Every row comes from one small tree of marks. Brackets hold a mark, then the marks that hang from it, in alphabetical order. Every link used is in the known rows. Which tree was each row made from?
Known rows:
(menala pofu rusa): [-.02,.12,.13,-.01,-.10,.15,.22,.07,-.07,.05,-.13,.03,.16,-.22,.13,.05,-.07]
(menala (pofu (bula (zile beso)) (liko nikeki)) rusa): [.09,.20,-.02,.01,-.45,-.24,.34,.04,.20,.15,.16,-.14,.04,-.21,.09,.02,-.18]
(menala (pofu (bula zile) (liko nikeki)) rusa): [.08,.24,-.07,-.01,-.41,-.16,.43,.20,.21,.13,-.02,-.02,.06,-.35,.12,.02,-.16]
(zile (bula (pofu liko))): [.10,.19,-.02,.00,-.08,-.08,.28,-.09,-.03,.15,.35,-.07,-.22,-.14,.13,.13,-.13]
(beso (nikeki liko) (zile (bula pofu))): [.16,-.02,-.06,.05,-.11,-.21,-.08,-.32,-.01,-.04,.51,-.19,-.28,.20,.08,.01,-.23]
(pofu bula (liko nikeki)): [.11,.19,-.18,.02,-.06,-.10,.21,.13,.27,.01,.01,.00,-.14,-.09,-.10,.04,-.05]
(menala (pofu bula (liko nikeki)) rusa): [.11,.31,-.05,.01,-.16,.05,.42,.20,.21,.08,-.11,.03,.03,-.31,.03,.09,-.13]
(zile (beso nikeki) (bula pofu)): [.11,.02,.09,-.05,-.18,-.18,-.08,-.39,-.08,.11,.61,-.23,-.29,.13,.07,.01,-.13]
(bula (pofu liko) zile): [.04,.16,-.06,.01,-.25,-.19,.32,.02,.22,.14,.30,-.05,-.12,-.27,.22,.08,-.12]
(liko nikeki): [.00,-.09,-.09,-.04,-.01,-.03,-.02,.04,.22,-.01,.01,-.01,.01,.03,-.08,.00,-.06]
(rusa (menala (pofu bula (liko nikeki)))): [.09,.26,-.03,-.07,-.21,.07,.40,.13,.26,.06,-.05,.06,.03,-.28,.04,.11,-.02]
(menala rusa): [-.02,.03,.07,-.03,-.01,.01,.05,.10,-.14,.03,-.11,.02,.08,-.07,.02,.01,-.04]
(zile (beso nikeki)): [.02,-.06,.05,-.03,-.05,-.11,-.21,-.28,.07,.02,.34,-.14,-.13,.15,-.09,-.04,-.02]
(nikeki liko): [.04,.06,-.08,.03,.10,-.01,-.02,-.04,.17,-.12,.03,.00,-.05,-.07,-.03,.01,.01]
(zile (beso (nikeki liko)) (bula pofu)): [.13,.08,.00,-.01,-.08,-.19,-.11,-.46,.08,.01,.64,-.23,-.34,.06,.03,.02,-.14]
(zile beso (bula (pofu (liko nikeki)))): [.12,.05,-.06,-.02,-.15,-.19,.17,-.20,.20,.15,.56,-.20,-.23,.01,.01,.11,-.20]
(rusa (menala (pofu (bula zile)))): [.03,.20,.10,-.09,-.48,-.07,.28,.07,-.09,.10,-.07,.00,.12,-.21,.26,-.02,.01]
(rusa (menala (pofu bula liko))): [.08,.35,.06,-.05,-.19,.11,.43,.07,.03,.07,-.07,.08,.01,-.32,.13,.10,.05]

Which tree is each row?
[.11,.09,-.11,-.03,-.08,-.11,.26,-.04,.21,.14,.36,-.08,-.21,-.11,.04,.13,-.20] -> (zile (bula (pofu (liko nikeki))))
[.07,.24,.09,-.04,-.46,-.18,.36,-.08,.03,.15,.21,-.09,.03,-.23,.21,.03,-.01] -> (rusa (menala (pofu (bula (zile beso)) liko)))
[.07,.17,.00,-.08,-.48,-.22,.34,-.04,.26,.14,.22,-.11,.03,-.19,.11,.03,-.06] -> (rusa (menala (pofu (bula (zile beso)) (liko nikeki))))
[.07,.09,-.01,.04,-.38,-.31,.00,-.12,-.08,.07,.20,-.18,-.08,.10,.08,-.11,-.02] -> (pofu (bula (zile beso)))
[.05,.13,-.01,.03,-.30,-.27,.23,-.15,.21,.15,.49,-.17,-.15,-.14,.18,.06,-.12] -> (bula (pofu liko) (zile beso))
[.09,-.12,-.09,.08,.02,-.16,-.19,-.21,.15,-.14,.22,-.11,-.12,.21,-.08,-.05,-.13] -> (beso (nikeki liko) zile)
[.10,.10,-.14,.03,-.35,-.38,.13,-.04,.28,.09,.29,-.16,-.12,-.01,-.03,-.03,-.11] -> (pofu (bula (zile beso)) (liko nikeki))
[.11,-.05,.01,.06,-.20,-.14,.07,-.14,-.25,.08,.34,-.17,-.13,.26,.19,.02,-.21] -> (beso (zile (bula pofu)))
[.06,.10,.00,.01,-.29,-.32,.11,-.28,.29,.14,.63,-.19,-.25,-.13,.12,.03,-.15] -> (bula (pofu liko) (zile (beso nikeki)))
[.06,-.10,.08,-.06,-.11,-.22,-.23,-.38,-.14,.09,.47,-.22,-.19,.22,-.07,-.05,-.07] -> (zile (beso nikeki) bula)
[.10,.17,-.05,.02,-.33,-.39,.05,-.21,.14,.11,.41,-.17,-.24,-.02,.00,-.06,-.07] -> (pofu (bula (zile (beso nikeki))) liko)
[.05,.26,.12,-.06,-.24,.14,.26,.07,-.10,.03,-.14,.06,.08,-.18,.15,.03,.06] -> (rusa (menala (pofu bula)))
[.12,-.07,.02,.03,-.21,-.20,-.04,-.28,-.17,.07,.47,-.19,-.23,.28,.11,.00,-.24] -> (beso nikeki (zile (bula pofu)))
[.06,.20,-.04,-.09,-.43,-.14,.42,.13,.27,.11,.03,.01,.07,-.32,.15,.06,-.06] -> (rusa (menala (pofu (bula zile) (liko nikeki))))
[.09,.39,.04,.04,-.16,.09,.45,.17,-.01,.09,-.13,.04,.02,-.34,.10,.08,-.05] -> (menala (pofu bula liko) rusa)
[.08,.06,-.04,.01,-.25,-.31,-.07,-.35,.32,.00,.58,-.21,-.25,-.06,.11,-.03,-.12] -> (bula pofu (zile (beso (nikeki liko))))
[.12,-.14,-.07,.05,-.04,-.26,-.22,-.32,-.06,-.06,.36,-.17,-.19,.30,-.05,-.05,-.18] -> (beso (nikeki liko) (zile bula))
[.10,-.05,-.01,-.02,-.01,-.24,-.26,-.42,.01,-.03,.49,-.21,-.25,.16,-.10,-.04,-.08] -> (zile (beso (nikeki liko)) bula)
[.02,.04,.04,.01,-.36,-.24,.07,-.17,.07,.11,.41,-.19,-.10,.00,.21,-.01,-.11] -> (bula pofu (zile beso))
[.15,.05,-.04,.09,-.15,-.18,.22,-.13,-.10,.11,.42,-.16,-.19,.12,.16,.10,-.23] -> (beso (zile (bula (pofu liko))))
[.03,.00,.05,-.04,-.36,-.28,-.05,-.29,.15,.11,.55,-.22,-.19,.01,.15,-.03,-.13] -> (bula pofu (zile (beso nikeki)))
[.06,-.01,-.03,.01,.05,-.14,-.22,-.34,.24,-.11,.35,-.15,-.18,.08,-.12,-.04,-.02] -> (zile (beso (nikeki liko)))
[.07,.33,.02,.03,-.39,-.12,.47,.15,-.02,.15,-.05,-.01,.05,-.38,.22,.03,-.10] -> (menala (pofu (bula zile) liko) rusa)
